What can hang from each mark:
W: G
X: W Z
G: V Z
Z: G R V X
V: Z
R: T Z
T: R V

Every row comes from one small tree of marks. The marks that hang from a mark follow it in brackets, in alphabetical order. Every link used is in the known rows. Which tree was each row made from?
In the rows, zero is written as 128.
Known rows:
Z(G V X): [118 120 139  95 127 110 159 155 146 141 129 110 114 105  93 167 159 138
 172  60 142]
G(Z(V)): [149 106 163 154  75  68 193  97 159 148 138 135 126  80 104  93 148 150
  95 140 109]
T(R V(Z)): [129  90 149 177 143 114 120  79 187  94 135 160 132 124 166 120 141 127
 116 138 110]
G(V(Z)): [152  64 162 162 122 135 101 137 175 100 154 170 122  81 150  96 175 162
  90 164  90]
X(Z): [162  97 160 146 170 108 188 104 131 112 126 119 128 137  83 111 117 146
 110 114  87]
Z(R(T) V X(W(G))): [ 93 165  62  97 157 104 130 151 109 170 127  88 153 156 103 194 100 116
 152 102 173]
X(W(G)): [145 114 112 148 100 124 137 109 124 158 115  99 156 140 111 124  86 111
  92 110  99]
T(V): [135  84 182 151 139 106 167  68 148  95 111 147 125  98 142 105 135 141
  88 131 134]
Z(G(V)): [150 103 161 148  84 177 118 157 127 112 127 126 117  86 141 109 169 136
 109  99 109]
X(W(G) Z(R(T) V)): [137 155  58 103 166 118 164 132 105 151 117  96 164 156  53 189  76 117
 124 101 128]
G(Z): [154 105 166 174  75  95 156 102 145 135 136 139 128 112 125  53 128 142
  82 157 109]
X(W(G(V)) Z(R(T))): [143 137  89 139 168 170 112 147  80 147 117 105 158 141 100 140  98 110
 102 139 121]
W(G(Z(R X))): [126 158  69 131  72 127  67 125  93 179 152 136 137 153 113 112 115 116
 143 132 135]
V(Z(G R(T) X(W))): [ 98 145  82 115 180 152  56 198 154 126 135 142 147 168 114 159 115 139
 154 115 151]
V(Z(G X(W))): [121  94 130 122 168 140  88 165 176 143 139 141 138 132 103 141 129 131
 153 117 111]
R(Z(G X)): [123 152 154  84 129 135 143 150 100 117 124 116  96 156 135 111 120 129
 169 127 118]
T(R(Z) V): [131 138 175 150 138 111 192  62 126  93 111 114 103 141 188 102 116 108
 120 167 107]
R(T Z(V)): [124 143 163  96 122  61 224 128 121  85 111 108 110 134 136 108 114 146
 102 153 136]
R(T(V(Z(G X(W))))): [ 91  87 165 112 198 126  92 136 170 103  98 158 154 128 126 131 113 121
 148 143 182]
V(Z(G R(T) X)): [101 150  84 108 144 151  44 195 131 103 146 160 130 182 122 143 131 148
 153  98 168]
V(Z(G X)): [124  99 129 112 133 137  73 166 159 121 140 155 125 141 113 126 144 146
 162  93 120]
Z(V): [137 107 144 135 120  78 202 113 161 120 133 118 125  97 105 144 154 156
 100  97 111]

Which tree is each row?
[134  93 183 161 125 112 126 120 131 156 156 138 115  70 151  67 171 140
 126 191 131]	G(V Z(X))
[119 129 197 116 147  90 187  78 111  61  91 137 118 141 176  76  97 132
  88 181 158]	R(T(V) Z)
[122 140 107 125 130 199  76 182 110 140 158 125 108 111 134 157 182 138
 156  90 134]	Z(G(V) R X)
[106 150  82 126 163 156  80 164  90 160 127 100 151 143 148 151 116 113
 132 145 171]	Z(R(T) X(W(G(V))))
[131 137 126 119 163 165 132 112  96  84 100 141 138 156  90 150 101 130
 126  91 163]	X(Z(G R(T(V))))
[130 157 168 135  95 156 155  92 125  97  96 115 106 140 178 115 118  95
 144 125 114]	T(R(Z(G)) V)
[107 156 112 124 140 180  76 201  88 118 134 124 114 133 148 144 172 133
 150  98 176]	Z(G(V) R(T) X)
[126 122  63 114 121 169  18 166 124 143 171 164 127 128 144 153 162 131
 142 138 118]	W(G(V(Z(R X))))
[107 168 141 111 165  71 204 120 128 141 141  83  89 143 157 154 139 120
 179 148 112]	T(R(Z(V X)))
[161 131  81 137 158 187 118 137 100 169 138 103 146 114  86 156 117 114
 113 134  75]	X(W(G(V)) Z(R))
[153 141  92 165  61 176  83 132 112 198 146 126 150  95 127 101 130 108
  87 169  97]	X(W(G(V Z(R))))
[142 149 140  84  78 118 196 143 123 106 118 117  97 118 113 134 135 139
 140  99  96]	R(Z(G V))
[152 117 117 134  20  78 158  91 128 169 132 132 142  98  95  99 126 119
 105 120 121]	W(G(Z(V)))
[152 157  76 156  20 142  86 117  98 168 151 146 140 145 116  95 104 122
  94 127 113]	W(G(Z(R)))
[151  77 113 147 103 150  79 141 171 148 134 149 157  95 139 117 135 119
  91 164  84]	X(W(G(V(Z))))
[105 151 138 117 166 115 145  67 112 158  98  89 129 151 172 137  85  65
 176 179 122]	T(R(Z(X(W(G)))) V)
[109 158  83  95 133 141 122 171 125 148 153 113 113 130  84 203 163 149
 170  53 140]	Z(G R V X)
[132 159 147  78  88 103 199 154 108  87  93 106 112 142 126 121 115 134
 124 110 145]	R(T Z(G V))
[115 138 161  83 200  67 218 125 143 151 131  91 113 110 114 151 123 137
 159 174 107]	R(Z(V X(W)))
[108 158 168 111 139 144 142 104 104 117 106 111  96 151 177 132 127  85
 197 140 137]	T(R(Z(G X)) V)
[130  97 135 165 101 156  89 111 180  94 116 158 132 126 155 133 141 114
 139 102 113]	T(R V(Z(G)))
[109 109 115 118 195 130  72 104 166 106 159 186 123 124 133 158 153 156
 141 144 144]	T(V(Z(R X)))
[113 139 135 148 154 128 139  98 119  75 112 147 134 139 150 124 119 149
  88 120 175]	Z(R(T(V)))
[132 148 107 140  51 126  90  81  91 126 108 161 156 144 139  84  93 107
  85 154 176]	W(G(Z(R(T(V)))))
